What can hang from each mark
J_577: J_637
J_38: J_153 J_376
J_376: J_153
J_849: J_461
J_461: J_38 J_153
J_637: J_577
J_153: J_38 J_376 J_461 J_637 J_849

Each row was made from one small tree. The marks that hang from a mark follow it in brackets, in the order of their numbers. Every link used is in the known rows. Write each row's tree.
Known rows
J_376{J_153{J_38 J_461 J_849}}: [ 1.359  1.298 -0.008 -1.925 -2.547  0.162  0.223  2.530  1.092 -1.605
 -0.699  0.640  2.343  0.061 -2.450 -3.354 -0.790  0.289  1.239]
J_153{J_376 J_849}: [ 0.402  2.427 -0.280 -1.621  1.503  2.104  0.186  1.661 -0.647 -1.196
 -0.700  0.169 -1.917 -0.528 -3.712 -0.689 -1.061 -0.214 -1.186]
J_376{J_153{J_461 J_637 J_849}}: [ 0.818 -0.630  0.549  0.435  0.875 -0.494 -0.453  1.495  1.270  0.496
 -1.393 -1.024  1.331 -0.025  1.706 -0.704  0.465  0.337  0.654]
J_38{J_376}: [-0.468  2.084  0.942  0.905 -0.087  0.313  0.820 -1.146 -0.407  0.491
 -1.643 -1.308 -0.811 -0.291 -2.032  1.807 -0.420  0.176  0.565]
J_376{J_153{J_637{J_577} J_849}}: [-0.024 -1.907  0.082  2.734  2.247 -0.852 -0.207  1.165  0.311  0.722
 -0.800 -2.086  1.936 -0.102  0.792  1.252  1.299 -1.800 -0.108]
J_849{J_461{J_38{J_153{J_637} J_376}}}: [-0.476 -0.915  0.395  2.200 -3.901 -2.268  0.118 -4.435  0.700  2.311
  1.178  0.109 -0.018 -0.176  6.346 -0.474  0.758  0.782  0.733]
J_153{J_38 J_461 J_637 J_849}: [ 1.008 -0.251 -0.022 -2.909  0.553  1.760 -0.436  2.927  0.124 -0.441
 -0.527  0.362 -0.815  0.177 -1.789 -0.463 -0.517 -0.044 -1.191]
J_153{J_38 J_376 J_637 J_849{J_461}}: [ 0.211 -1.215 -1.146 -3.864 -1.657  2.094  0.208  1.311 -0.706 -0.406
  1.178  1.837 -1.443  0.190 -1.715 -1.011  0.833 -0.331 -2.763]
J_153{J_38 J_376 J_461 J_849}: [ 1.242  2.144 -0.545 -5.227 -1.839  2.460  0.139  3.755 -0.574 -2.167
  0.014  2.055 -0.467 -0.361 -4.662 -4.296 -1.333 -0.087 -1.009]
J_577{J_637}: [-0.143  1.589  0.159  0.392  3.026  1.537  0.993  0.235 -1.751 -0.489
 -1.152 -4.089  0.381  0.026 -5.315  3.983 -1.019 -0.727  1.838]
J_461{J_38}: [-0.147  2.515 -0.070  2.029  1.149  1.139  0.850 -1.783  0.553 -0.997
 -0.312 -0.336 -0.996  0.163 -0.182  1.453 -1.901  0.324  0.684]
J_153{J_637{J_577} J_849{J_461}}: [-0.093 -4.062 -1.160  0.613  3.145  1.851 -0.584  0.072 -0.135  1.298
 -0.538  0.739  0.009 -0.085  0.376  1.402  1.935 -2.039 -1.174]
J_849{J_461}: [-0.809 -0.440 -0.699  0.386  2.097  1.563  0.729 -2.389  0.236 -0.142
 -1.367 -0.177 -0.391  0.410 -1.720  1.948 -0.476  0.634  0.916]
J_38{J_153}: [-0.969  1.871  0.552  2.267  2.467 -1.499  0.188 -2.001 -0.227 -0.186
 -1.108 -3.989 -0.404  0.135 -1.463  1.468 -1.894  1.306  1.853]
J_461{J_153{J_637}}: [-1.494 -1.278  0.399  1.600  3.919 -0.798 -0.283 -1.214 -0.228  0.166
 -0.121 -1.119 -0.706  1.038  0.191  5.137 -0.018  1.078  0.403]
J_849{J_461{J_153}}: [-1.189 -1.864 -0.782  0.494  1.438  0.135  0.063 -2.583  0.329 -0.473
 -0.164  2.121  0.560  0.987 -1.141  2.683  0.274  1.144  1.707]
J_461{J_38 J_153}: [-0.538  0.952 -0.248  2.211  0.804 -0.321  0.248 -2.054  0.752 -1.383
  0.928  2.111 -0.095  0.648  0.196  1.970 -1.252  0.876  1.458]
J_376{J_153{J_38 J_461 J_637 J_849}}: [ 1.087 -0.439  0.332 -1.543 -1.687 -0.447 -0.092  2.523  0.917 -0.560
 -0.409 -0.233  1.864  0.272 -0.025 -1.912  0.150  0.139  0.065]
J_38{J_153{J_376 J_637{J_577} J_849}}: [-0.332 -0.863 -0.121  0.310  2.154 -1.026 -0.841  1.352 -1.358  0.606
  0.624 -2.295 -0.240 -0.581 -0.044 -1.218  0.250 -1.334 -1.011]
J_461{J_153{J_376}}: [-1.303  1.240 -0.047 -0.707  1.691 -0.118  0.260 -0.333 -1.010 -1.607
  0.360  0.753 -0.387  0.582 -3.173  1.338 -0.814  1.082  0.607]
J_637{J_577}: [-0.938  0.094 -0.174  1.711  4.141  1.189  0.454 -0.225 -0.790 -0.537
 -1.506 -2.023  0.647  0.116 -3.735  1.878 -0.683 -1.339  0.777]

Write each row's tree
[-0.096 -0.421 -0.389 -3.193 -0.557  0.254 -0.434  2.421 -0.972 -1.195
  1.925  2.081 -1.191  0.554 -2.504  0.609  0.159  0.077 -2.077] | J_461{J_153{J_38 J_376 J_637 J_849}}
[-1.275 -2.417 -0.908 -3.206 -1.574 -0.046  0.326 -0.849 -0.944 -0.836
  2.240  2.692  0.056  1.258 -0.895  0.909  0.980  0.879 -0.987] | J_849{J_461{J_153{J_38 J_376 J_637}}}
[-0.335 -3.105 -1.325 -1.406  1.666  2.142 -0.379  0.947 -0.989  0.565
  0.378  1.619 -0.217 -0.262 -0.084 -0.767  1.983 -2.109 -2.017] | J_153{J_376 J_637{J_577} J_849{J_461}}
[ 0.658  2.017  0.066 -2.192 -0.277 -0.222 -0.619  1.612 -0.336 -0.762
 -0.387 -0.279 -0.273 -0.710 -1.384 -4.440 -1.477  0.909  0.834] | J_38{J_153{J_376 J_461 J_849}}
[-0.650 -0.553  0.922  3.578 -1.621 -2.695 -0.044 -2.380 -0.245  1.929
  1.100 -1.895  0.944 -0.507  4.603 -0.388  0.445 -1.252  0.584] | J_461{J_38{J_153{J_637{J_577}} J_376}}
[ 0.400 -2.058 -0.649 -0.536 -2.444 -0.220  0.265  0.047  1.059  0.074
  0.375  0.632  1.523  0.547  0.747 -0.079  1.475  0.013 -0.496] | J_376{J_153{J_38 J_637 J_849{J_461}}}
[ 0.558  1.950  0.837  1.190 -1.569 -1.540 -0.426 -0.266 -0.015  1.173
 -0.874 -1.698 -0.851 -0.943 -0.291 -0.861 -0.508  0.246  0.796] | J_38{J_153{J_849} J_376}
[-1.570 -0.484  0.400  1.008  2.633 -1.719 -0.175 -0.558 -1.823  0.462
  0.465 -4.011  0.327 -0.051  0.120  0.116  0.000 -0.585 -0.069] | J_38{J_153{J_376 J_637{J_577}}}
[ 1.014  0.896  0.854  2.745 -4.160 -1.565  0.165 -0.515  1.497  1.395
  0.473  0.545  0.662 -0.641  5.064 -0.654  1.080 -0.478 -0.415] | J_461{J_38{J_376{J_153{J_637 J_849}}}}
[ 1.710  0.388  0.543 -0.319 -2.719  0.881 -0.510  0.900  0.994  1.222
 -0.038  2.511 -0.928 -0.922  4.117 -1.843  0.350 -0.553 -0.934] | J_153{J_461{J_38{J_376}} J_637 J_849}
[ 0.332 -0.916 -0.285  1.674  0.954  0.031 -0.877 -0.231  0.999 -0.048
  1.391  2.688 -1.228  0.281  2.781  2.454 -0.070  0.061 -0.622] | J_461{J_38 J_153{J_637 J_849}}
[ 0.903  0.896  0.888  2.415 -2.927 -2.085 -0.505 -1.197  0.609  1.963
  0.948 -0.397 -1.255 -0.906  4.972 -0.605  0.023 -0.126 -0.425] | J_461{J_38{J_153{J_637 J_849} J_376}}
[ 0.100 -1.282  0.726  2.087 -0.018 -2.049 -0.959  0.259 -0.800  2.516
 -0.198 -2.326  0.117 -0.909  1.826  0.045  1.245 -1.771 -0.264] | J_38{J_153{J_637{J_577} J_849} J_376}
[-0.476 -0.366  0.993  1.187  1.293 -1.231  0.244 -0.290  0.834  0.203
 -1.492 -2.484  1.804  0.459  1.773  0.757  0.151  1.010  1.518] | J_376{J_153{J_461 J_637}}
[ 0.966  0.610 -0.204 -4.980 -1.090  1.982 -0.207  3.737 -0.788 -1.064
  0.469  1.098 -1.047 -0.045 -2.319 -2.674 -0.465 -0.081 -2.214] | J_153{J_38 J_376 J_461 J_637 J_849}
[ 0.572 -0.859 -1.205 -1.084 -1.216  2.090 -0.034 -0.600  0.421  0.101
  1.560  3.360 -1.744 -0.321  3.038 -1.338  0.549 -0.382 -2.232] | J_153{J_376 J_637 J_849{J_461{J_38}}}
[ 0.479  1.868  0.355  1.640 -1.608 -0.652  0.764 -1.138  1.839 -1.236
 -0.497  0.528  2.559  0.078  1.905 -2.554 -1.205  0.887  2.688] | J_376{J_153{J_461{J_38}}}
[ 0.159  1.435  0.422 -1.164 -1.996 -0.576  0.969  0.770  0.765 -1.887
 -0.888 -0.836  2.948  0.596 -2.356 -2.107 -1.072  1.103  2.201] | J_376{J_153{J_38 J_461}}
[ 0.429 -2.070  0.307  1.142 -3.393 -1.133  0.042 -1.152  1.178  2.297
 -0.501  0.808  1.332 -0.357  3.550 -0.158  2.692 -0.287 -0.158] | J_38{J_376{J_153{J_637 J_849{J_461}}}}
[-0.165  1.170  0.413  1.899 -2.710 -1.108  0.287 -2.154  0.609 -0.219
  0.985  3.044  0.133  0.120  1.338  1.113 -0.339  0.468  1.306] | J_461{J_38{J_376} J_153}
[-1.562 -0.304  0.269 -0.496  2.535 -0.632 -0.082 -0.425 -1.068 -0.563
  0.858 -0.099 -1.122  0.838 -0.553  2.859  0.141  1.030 -0.553] | J_461{J_153{J_376 J_637}}
[ 0.109  0.257 -0.919 -1.245 -0.886 -0.086 -0.237 -0.848 -0.346 -0.067
  0.363  0.430 -0.509 -0.545 -0.581 -2.771 -0.238  0.671  0.288] | J_38{J_153{J_376 J_849{J_461}}}
[ 0.081  0.815  0.002 -1.250  2.313  1.622 -0.100  1.600 -0.904 -0.131
 -0.254 -0.802 -2.469 -0.245 -1.114  0.952 -0.199 -0.253 -2.344] | J_153{J_376 J_637 J_849}
